Known rows, with every step that occurs:
bapup, nufus, vapod, situz: [-15.0  13.7 -33.5   2.3  -2.2 -16.7  36.3   2.4  12.8   3.0  -1.9   8.0
   6.0  -1.3  11.0  -9.9  -2.6]
nisu, vapod, situz, zofib: [ -3.9   5.4 -37.3   1.1   8.7 -14.8 -12.1   1.2 -20.7 -15.6  -6.2  -3.0
  23.1 -24.7   1.1 -28.6   2.5]
zofib, situz: [ -9.8  15.2 -15.9   0.6  11.7  15.5  -2.6   4.8   0.3  45.9  -6.0   5.6
   7.4  18.1  -8.0 -19.6  12.1]
nisu, vapod, situz: [-14.3   7.3 -19.5   7.2   5.5 -10.7  19.5   9.9  -2.5   6.9  -6.6  14.1
   7.7 -14.4  14.6  -9.1  -0.3]
bapup, nufus, vapod, nisu, dinut: [  2.8 -11.5  19.7  -5.7  -0.2 -12.9 -10.4   2.0  14.9   1.3   7.1   4.7
 -13.5 -12.9  16.6  37.8  -2.5]
zofib, situz, vapod, nisu, dinut: [ -1.8  -4.6  15.7  -2.4   2.5  -0.3 -33.7   4.2   2.3  16.3  -3.2  10.2
  -6.6 -20.1   9.4  30.3  10.2]
nufus, vapod, nisu, dinut: [  3.7 -12.1  22.2  -1.3   1.9 -13.9 -23.3   6.8   8.3   4.6   3.7   6.9
 -12.1 -17.6  18.7  41.7  -4.5]
siguk, bapup, nufus, vapod: [  0.8   0.7  36.7   8.8 -13.3   1.6  62.8  -3.1  14.3  -1.7  17.0 -11.7
  -4.6   5.4   7.8  18.3  -6.4]
vapod, nisu, dinut, zofib, bapup, nufus: [  3.2  -5.0  11.9 -16.9  -3.4   6.9   8.4 -11.9   7.9 -18.8   4.6  -2.4
  -7.7  31.8 -11.6  -3.1   9.7]
dinut, zofib, situz, vapod, nisu: [  0.0  15.9  -6.6   0.8  -3.4  28.6 -17.7   5.9  -6.7  -2.2  -4.2  19.2
   2.3 -15.1 -10.3  -0.5  13.7]
dinut, zofib, bapup, nufus, vapod: [  4.5  -2.5  11.4   6.4 -10.3  -3.2  51.2  -4.8  11.0  -6.4   8.2 -11.1
  -7.4   9.4  -3.1   6.3 -13.3]
nufus, vapod, nisu, dinut, zofib, bapup: [  7.6 -12.7  24.8  -0.7  -4.4  -0.7 -31.5   3.0 -11.7 -11.6  -6.1   0.0
 -10.5  20.4  -8.6  11.0  -5.3]
dinut, zofib: [ 12.2  -6.7  11.8   7.8  16.6  11.2 -30.5  -0.7 -17.0  -7.9  -0.6  -6.8
   5.8   6.3  -1.5 -23.5 -10.1]
bapup, nufus, vapod, situz, zofib, dinut: [  7.2  -5.2 -59.7 -22.9   4.6  -6.4 -34.8  -6.9   3.3  -2.7 -15.9 -12.5
   5.4   1.3 -11.5  -9.4   5.9]
nufus, vapod, situz, zofib: [ -3.4   9.1 -43.8   2.7   5.6 -20.2 -13.0   0.5 -16.7 -16.1  -6.5  -5.0
  23.1 -20.7   0.4 -26.1  -0.6]
nisu, vapod: [  3.1  -7.7  29.4  15.2   6.2   3.6  40.2   6.4  -3.1   5.6   6.7  -0.5
  -1.4 -24.7  13.2  14.3  -9.1]
nisu, dinut, zofib, situz: [ -3.9   0.8 -13.8   0.7  15.3  10.9 -42.7   4.3  -6.4  46.6  -6.9  -3.1
   3.5  19.2  -7.9 -29.6  -0.2]
situz, vapod, nisu, dinut, zofib, bapup: [  6.8 -10.8  28.5  -0.3  -3.6   6.7 -36.8  -0.2 -17.2 -14.7  -9.1   1.3
  -7.2  14.3 -11.8   8.3   3.1]

Rows:
[ 11.6 -14.3  18.0   3.6   9.4   5.3 -55.2   0.9 -13.9  -8.2  -1.7  -1.4
  -3.0 -11.9   4.0   0.0  -7.8]  situz, vapod, nisu, dinut, zofib
[ -3.7   3.5 -17.7  -3.6  12.1  14.7 -49.4   6.2  -4.9  40.1  -6.4   4.3
   1.4  18.8  -9.4 -26.2   2.6]  vapod, nisu, dinut, zofib, situz
[  1.7 -12.0  21.4  -8.2  -4.7 -12.5 -10.5   1.8  12.9  -0.9   4.3   5.8
 -15.6  -4.1  10.9  40.6   0.3]  zofib, bapup, nufus, vapod, nisu, dinut
[ -2.2   3.0  48.1  -8.2  -4.9  16.6  42.3 -11.7   9.3 -10.8  16.1  -8.4
   1.9  29.1   1.0   2.3  18.3]  siguk, bapup, nufus
[ -2.5  11.4  -2.6  16.9   2.3  24.6  -0.4  -0.5 -14.1  24.8  -8.0  -2.1
   9.2 -17.6 -11.2 -17.9   6.0]  dinut, zofib, situz, vapod
[ 11.5 -15.7  11.6  -1.3   6.3  -0.9 -37.8  -0.9  -2.0  -8.2   4.5  -5.0
  -7.2  -0.3   4.8  -1.8 -14.1]  bapup, nufus, vapod, nisu, dinut, zofib
[  4.0  -8.7  15.1   4.9  -9.5  -9.9  40.3  -4.9  12.7  -1.9   8.4 -13.1
 -10.9   6.6   1.1  13.7 -14.9]  nisu, dinut, zofib, bapup, nufus, vapod
[-12.7   4.4 -28.5   0.0  -4.6 -21.3  12.8   2.2   7.8   2.1  -5.6   4.1
   0.2   7.7   6.6 -10.2  -6.3]  nisu, dinut, zofib, bapup, nufus, vapod, situz
[-12.4  10.6 -32.8   1.1  -5.6 -14.3  23.7   1.9   6.3  -3.6  -5.2   5.9
   3.7  10.3   2.4 -17.6  -4.7]  dinut, zofib, bapup, nufus, vapod, situz
[  2.9  -3.7  14.4 -12.2  -7.2   9.9  14.1 -13.1   5.6 -20.5   2.9  -3.3
  -6.7  20.2 -12.8  -0.4  10.9]  situz, vapod, nisu, dinut, zofib, bapup, nufus
[  4.4   8.4  -5.8  -8.8 -12.6   4.4  18.2   1.0   8.0 -29.4   7.0  10.9
  -3.6  -2.6  -6.4  15.4   4.4]  situz, zofib, bapup, nufus, vapod, nisu
[  3.1   0.3   4.1   3.6 -11.1  -8.9  54.6  -6.8   9.4 -10.4   8.0 -12.8
  -2.5   1.8  -4.2   8.1  -8.1]  situz, zofib, bapup, nufus, vapod
[ -4.3   9.6 -47.0  -2.3   3.5 -19.5  -0.6  -4.3 -10.1 -17.7  -3.1  -7.0
  21.6 -15.9  -1.5 -29.4   0.9]  bapup, nufus, vapod, situz, zofib
[  2.0   8.6  20.7  -4.9 -13.9  13.1  27.3   4.1  13.4 -20.7  12.7  12.9
  -7.2   0.8   3.2  24.5   4.9]  siguk, bapup, nufus, vapod, nisu
[ -2.9   5.1   2.6  15.6   2.5  17.3 -12.1  -0.6 -12.4  29.4  -8.5  -4.2
   5.9 -20.2  -6.8 -10.4   4.6]  nisu, dinut, zofib, situz, vapod
